Each row was made from one path, in order. Every step used is in the known rows, and no mark comes twice. Write each row's path.
(in the rows, 128 means zero)
Known rows
zaru, tukup, nifo: [138 160 106  95 121 149 172 135 130  98 113  99 114  94 103 135 112 124
 108 144 135  91 133 157 150 169  72 138  82 154 117 200]
defa, fezus, vizupet, tukup, liri: [147 145  95 121 149 175 152 146 150 103  71  81 129 119 111 139 115 118
 109 145  42  86 157 109 133 180 114  57 127  74  93 103]
kufa, liri, fezus, vizupet, tukup, nifo: [118 164  95 160 173 191 164 143 143 118 124  95 120 104 109 138 129 116
 121 147 142  63 134 136 108 161  83 128 134 103 161 160]
zaru, fezus, zise: [162 144 143  89  77  76 134 162 141 106  97  95  40 112 104 142 149 100
 114 150 149  98 158 141 128 160 154 169 107 132 138 127]
vizupet, tukup, zaru, fezus, fizavaf: [151 102 129  99  94 137 160 164 134 115 107 105 129 100 103 132 129  93
 101 159 115  61 156  93 125 150 143 103 115  64 115 148]
zaru, tukup: [145 150 110 100 107  95 153 142 139 100 104  99  78  94 104 138 121 119
 111 142 143  88 137 172 148 155 107 117  63 130 132 177]
tukup, zaru, fezus, vizupet: [142 105 141 104  89 109 172 152 126 123 106  96 122 115 105 132 128  80
 111 161 173  70 143 129 135 163  86 143  77 109 156 128]
defa, fezus, zise, tukup, zaru: [151 140 151 106  81 102 186 139 150 103  86  75  93 114  94 134 120  87
 122 149 120  51 136 109 134 176 123 149 123 127 170 150]
kufa, liri: [148 145 127 110 108  70 153 132 140 115 108 111  34 104  96 141 122 110
 123 147 171  79 139 158 129 136 117 154 110 128 158 181]
zise, tukup, liri: [128 151 119 106  97  87 179 128 140 112  94  92 122 112  83 134 104 109
 117 143  99  68 137 148 151 173 106 101 101 110 124 162]
liri, fezus: [130 152 130 136 109  95 143 138 142 100 117  93  80 116 100 139 126  99
 124 146 165  75 143 194 149 153 134 135  73 141 147 159]
zaru, fezus: [147 137 130  83  89  77 135 156 132 109 107 100  70 101  98 139 132 102
 109 153 163  91 154 154 144 146 149 139  86 123 127 152]
kolu, liri, fezus: [132 158 131 126 125 122 155 142 153  82 117  84 117 131  96 138 115 102
 132 145 160  53 149 211 156 152 166 121  59 149 172 170]
zaru, fezus, defa: [149 133 127 109  92  70 134 159 122 110 109 100  88  72 101 139 144  88
 116 154 170  92 153 163 130 154 139 135  75  88 131 114]
fizavaf, tukup, zaru, fezus, defa: [173  95 113  93  98 111 172 171 126 116 108 107  74  72 103 134 153  82
 113 159 160  91 149 135 111 152 155 118  95  91 167 126]
vizupet, tukup: [155 118 124 122 111 108 145 145 141 124  98  91  89  99  98 136 120 103
 114 140 119  81 152 135 122 147 144 121 100 104 134 157]
defa, fezus, fizavaf, tukup: [155 143  86  92 128 157 146 157 149  90  94 100  51 123 116 138 116 113
 104 144  92  79 142 109 154 172 127  87 115  98  72 161]
defa, fezus, zise, tukup: [142 172 133 106  97  89 155 145 152 100  86  74  77 112  98 139 123 101
 120 140 111  63 138 117 144 178 130 147 122 120 139 147]
fizavaf, fezus, zise: [173 151 132 135  94  89 148 143 143  94  94 100  31 128 116 143 132 101
 126 136 141 102 140 160 139 158 164 170 118 136 108 137]
tukup, vizupet: [157 153 134 111 102  99 167 122 141 137 112 102  64 115 104 134 120  97
 125 146 128  80 155 168 150 145 147 118  93 137  96 161]
liri, kufa: [137 143 119 105 100  76 143 127 157 112 107 105  46 116  99 130 112  85
 118 134 144  82 153 165 156 130 127 123  75 121 123 146]
vizupet, tukup, liri, fezus, defa: [143 143 103 159 138 139 148 145 143  97 100  89 130  84 100 140 140 104
 124 145  81  85 157 177 115 165 161  61 103  68 135 103]
kolu, liri, kufa: [140 152 122  95 117  96 155 132 164  93 109  95  74 133  96 130 101  90
 127 134 136  64 161 182 163 129 158 108  62 129 150 157]
kolu, liri, fezus, zise: [149 165 143 132 114 120 155 147 161  77 107  77  86 142 102 141 132 101
 137 142 145  61 153 195 142 166 167 152  85 157 183 145]
fizavaf, tukup: [166 124 102  97 110 115 157 150 143 119 102 103  37 111 104 136 125 105
 114 141 135  90 142 146 133 153 133 125  95 131 136 169]
zise, tukup, zaru, fezus: [130 124 144  84  74  72 183 153 129 121 111  91 124  92  84 131 125  86
 111 159 167  51 139 125 141 151 134 131  90 111 173 172]
fezus, vizupet, tukup, zise: [139 115 128 146 135 149 150 140 134 161  95  76  90 108 105 131 128 109
 106 136 109  70 151 120 115 195  77 134  88 101 139 117]
kufa, liri, fezus, fizavaf, tukup: [134 162  77 125 146 142 149 158 155  95 125 118  21 118 113 140 135 119
 118 146 143  64 129 145 134 151 129 101 122  98 136 181]
zise, tukup, zaru, fezus, fizavaf: [119 127 135  91  72  94 180 156 130 113 118 100 151 105  91 129 118  85
 106 159 150  37 134 100 152 164 104 121  97  78 126 170]
fezus, zise: [166 135 146 120  79  81 149 138 144 114  93  93  47 123 103 139 130  95
 125 140 142  89 148 151 129 168 115 180 102 142 142 140]
vizupet, tukup, liri: [160 122 113 114 116 128 158 139 145 114  83  95 103 108  94 138 117 118
 113 142  65  92 159 139 126 158 145  83 121  97 113 142]
kufa, liri, fezus, zise: [144 175 132 139 115  87 141 142 157  96 110 100   8 118 106 146 149 108
 133 146 170  76 139 176 116 149 147 168 126 143 188 152]
tukup, zaru, fezus, fizavaf: [142 110 140  91  73 109 166 153 128 106 113 109 114 116 101 132 122  86
 106 163 153  64 147 122 148 156 115 131  91  97 110 157]
fezus, defa: [153 123 130 136  97  75 149 136 124 115 106  99  97  86 100 137 126  83
 127 145 163  85 145 172 132 162 100 146  69  98 133 128]
fezus, vizupet, tukup: [143 117 112 142 127 131 148 148 139 134  97  87 124 110 109 134 119  97
 114 141 122  72 145 122 122 165  85 119  89  82 130 126]
kolu, liri: [150 137 138 102 108 108 162 139 145  97 104  89 109 126  93 136 107 100
 127 143 150  63 152 179 152 153 143 138  69 143 153 172]

Which path is each row?
[134 116 148 113  78  79 199 129 134 127 108  90 132 104  82 128 106  82
 122 150 158  41 130 137 142 159  94 143  84 123 174 183]
zise, tukup, zaru
[132 162 117 157 132  81 141 140 138  98 124 106  61  81 101 143 143  97
 135 149 189  71 137 201 120 141 132 136  89  96 180 138]
kufa, liri, fezus, defa
[150 119 159 119  65  77 195 134 142 123  98  85 103 117  88 131 121  79
 127 148 144  49 133 123 126 174  98 176 107 130 185 160]
fezus, zise, tukup, zaru
[161  98 139  91  93 112 161 162 135 121 103  95 110  86  94 135 138  93
 107 157 133  75 160 119 112 136 173 115 110  97 159 151]
vizupet, tukup, zaru, fezus
[140 150 141 119  79  69 165 142 145 120  99  83  82 114  93 136 124  93
 125 139 136  62 133 129 133 177 107 170 106 122 157 152]
fezus, zise, tukup
[130 198 131 140 111 101 174 134 158 126 122  80  74 120 103 136 140  96
 136 142 124  47 142 163 143 168 168 124 111 132 137 145]
liri, fezus, zise, tukup, vizupet
[145 187 132  87  90  78 167 154 147 137 112  86  66 102 101 136 149  97
 121 150 121  65 152 122 138 161 181 127 125 112 116 136]
zaru, fezus, zise, tukup, vizupet
[133 156 120 130 113 117 157 130 147  89 102  96  87 126  96 141 121 112
 122 147 114  87 151 195 153 162 136  95  91 138 124 146]
tukup, liri, fezus
[139 150 109  99 105  95 159 120 158 101  93 108  52 127  97 131 108  98
 117 136  89  96 160 164 158 142 128  84  93 114 104 131]
tukup, liri, kufa
[129 145 102 134 135 171 151 153 144 125 117  95  32 125 110 134 137 118
 105 139 116  66 140 148 144 196 122 109  88 124 111 154]
liri, fezus, fizavaf, tukup, zise
[135 121 141 108  80  66 180 156 119 122 115  91 147  65  85 131 136  72
 118 160 174  52 139 134 128 158 123 131  82  76 176 136]
zise, tukup, zaru, fezus, defa
[120 147 128 158 168 189 155 150 150 128 109  62 129 126 103 134 130 115
 119 138 114  39 155 164 127 192 137 103  71 114 176 123]
kolu, liri, fezus, vizupet, tukup, zise
[137 151 117 109 107 120 138 142 141  87  97  97  89 126 110 138 106 105
 110 148 109  71 142 124 167 170 105 113 100  98  66 156]
defa, fezus, fizavaf
[109 172 114 130 115 107 172 133 148  97 108  86 126 116  87 137 115 110
 123 145 108  60 136 180 156 173 127  85  97 115 139 157]
zise, tukup, liri, fezus
[145 185 106 121 117 136 157 145 159  72  92  90  66 120 109 144 143 130
 120 144  86  97 147 188 139 179 140  95 101 138 139 132]
zaru, tukup, liri, fezus, zise
[130 159 141 139 102  85 192 137 156 107 115  92  63 109  91 138 139  93
 135 152 170  36 125 149 115 155 133 165 130 128 233 170]
kufa, liri, fezus, zise, tukup, zaru
[174  90 121  97  94 125 189 144 140 121 102 104  57 112 100 131 122  91
 118 149 143  80 142 138 125 152 132 132  97 138 166 175]
fizavaf, tukup, zaru
[118 166 111 154 141 111 148 138 146 110 121 101  68 119 110 141 132 102
 129 150 186  62 129 176 132 155  84 137  93 114 176 142]
kufa, liri, fezus, vizupet
[147 142  96 104 126 121 153 133 165 111  86 101  72 113  97 132 114 105
 112 132  53  91 167 138 136 134 158  55 117  81 106 123]
vizupet, tukup, liri, kufa
[137 147 117 120 123 124 143 140 138 105  90  84  99 123 113 138 111  99
 115 147 132  78 140 136 154 175  78 123  85 112 111 125]
defa, fezus, vizupet
[158 193 124 134 107  92 183 134 147 124 109  92  61 117 112 138 130 100
 134 136 113  70 137 142 150 158 191 128 134 116  85 147]
fizavaf, fezus, zise, tukup, vizupet
[152 127 119 118 120 163 165 138 133 123 107  93 133  97  98 134 114 110
 112 141 114  84 149 125 121 159 107 142 119 125 114 181]
vizupet, tukup, nifo
[134 139  88 126 142 145 156 133 162 121  87  95 103 127 108 129 111  98
 113 133  54  82 161 123 136 152 105  52 107  62 105  92]
fezus, vizupet, tukup, liri, kufa
[142 153  63  62 121 141 147 164 163  92 101 122  30 129 111 132 129 111
  96 143  59  99 162 112 158 148 156  33 123  68  61 125]
zaru, fezus, fizavaf, tukup, liri, kufa
[119 154 121 146 109 119 139 138 144  92 121 101 102 129 108 137 118  99
 119 147 150  59 138 169 161 166 105 121  76 110 101 158]
liri, fezus, fizavaf
[117 157 114 167 169 155 144 146 146 148 113  85  51 104 108 138 145 121
 115 141 137  56 142 144 103 177 110 120 112  99 185 129]
kufa, liri, fezus, vizupet, tukup, zise
[124 159  98 161 164 138 143 152 152 119 117  93  87 103 111 141 138 109
 124 146 146  60 137 147 108 149 118 105 116  82 175 137]
kufa, liri, fezus, vizupet, tukup
[145 130 104  80 113 149 143 172 132 132 107 102  18 110 109 134 144 124
  89 146 115  83 151 104 139 190 135 114 104 108  97 149]
zaru, fezus, fizavaf, tukup, zise
[141 147 106 137 134 142 152 142 153  98  95  89 110 110  98 140 128 117
 118 143  76  82 157 167 131 155 167  65 113 105 129 137]
vizupet, tukup, liri, fezus
[157 158  88  73 120 147 158 167 143 127 121 115  41 114 119 134 139 110
 105 153 102  83 156 109 150 154 175  70 121  90  53 152]
zaru, fezus, fizavaf, tukup, vizupet
[151 179 110  93 119 110 168 131 143 121 115 100  70  96 111 135 126 120
 118 145 116  83 147 171 153 147 148  86  76 132 100 173]
zaru, tukup, vizupet
[154 121  92 105 111 135 155 153 142 111 107 110  56 123 112 134 118 105
 109 141 118  78 138 120 145 170 103 112 101  98  89 169]
fezus, fizavaf, tukup
[133 170 114 105  96  83 171 126 170 106  87  92  59 129  91 131 117  94
 123 132  74  74 149 134 150 163 123 100 120 104 131 121]
fezus, zise, tukup, liri, kufa
[130 154  82 125 141 205 169 152 142  94 129 106 101 127 113 134 119 114
 111 147 122  73 132 139 150 181  91 117 110 127  88 188]
liri, fezus, fizavaf, tukup, nifo
[144 116 106 129 113 161 181 152 147  99 121 107  82 129 110 131 126  93
 116 153 135  56 135 142 142 165 119 103  93 113 137 169]
liri, fezus, fizavaf, tukup, zaru
[149 199 130 103 109 108 172 136 157 120  96  76  64 115 104 136 126 102
 126 143  84  59 148 120 147 171 167 116 134 123 104 143]
defa, fezus, zise, tukup, vizupet
[151 151  79  91 140 211 167 152 139  90 104 102  85 122 116 135 109 119
 102 146  84  84 138  94 152 184  89 108 132 118  56 183]
defa, fezus, fizavaf, tukup, nifo
[133 192 107  93 113 104 160 134 177  86  74  83  52 129  98 134 115 103
 119 134  46  74 153 122 157 167 148  77 138 101 112 114]
defa, fezus, zise, tukup, liri, kufa
[131 148  84  98 139 138 139 159 158 116  91  97  96 114 109 132 129 102
 102 143  64  92 169 112 135 146 144  40 116  51 104  79]
zaru, fezus, vizupet, tukup, liri, kufa
[145 146  66  92 126 150 163 140 165  97  96 120  37 140 110 129 110 106
 107 135  48  90 152 123 160 157 114  46 113  80  65 135]
fezus, fizavaf, tukup, liri, kufa
[157 142  77  83 126 129 166 138 165 104  91 112  12 127 103 131 118 107
 112 133  69 101 157 147 147 140 148  59 111 112 111 135]
fizavaf, tukup, liri, kufa
[149 141  99  97 133 179 150 153 143 117  91  92  16 121 112 135 126 126
  96 139  78  77 145 101 148 201 120 100 111 114  81 153]
defa, fezus, fizavaf, tukup, zise
[139 125 108 138 139 182 170 140 130 134 107  88 164 109 109 132 110 101
 112 143 116  77 143 110 121 180  48 140 107 101 111 148]
fezus, vizupet, tukup, nifo
[126 147 112 155 160 172 154 158 156 101 113  71 161 128 108 136 122 100
 127 142 126  42 150 168 131 165 143  90  75  96 171 130]
kolu, liri, fezus, vizupet, tukup
[131 150  98 144 131 166 150 145 153  92 102  98 132 125 106 138 120 119
 112 145  57  67 153 144 140 169 141  54 117  70  83 135]
vizupet, tukup, liri, fezus, fizavaf
[124 141 111 165 146 145 140 152 146 119 111  81 132 112 112 137 130  99
 120 143 132  62 142 150 125 166 108 103  83  90 149 120]
liri, fezus, vizupet, tukup
[156 127  84  99 115 159 168 146 145 100  93 114  71 135 107 134 113 119
 108 144  61  89 144 121 150 180 104  75 119  91  68 151]
fezus, fizavaf, tukup, liri
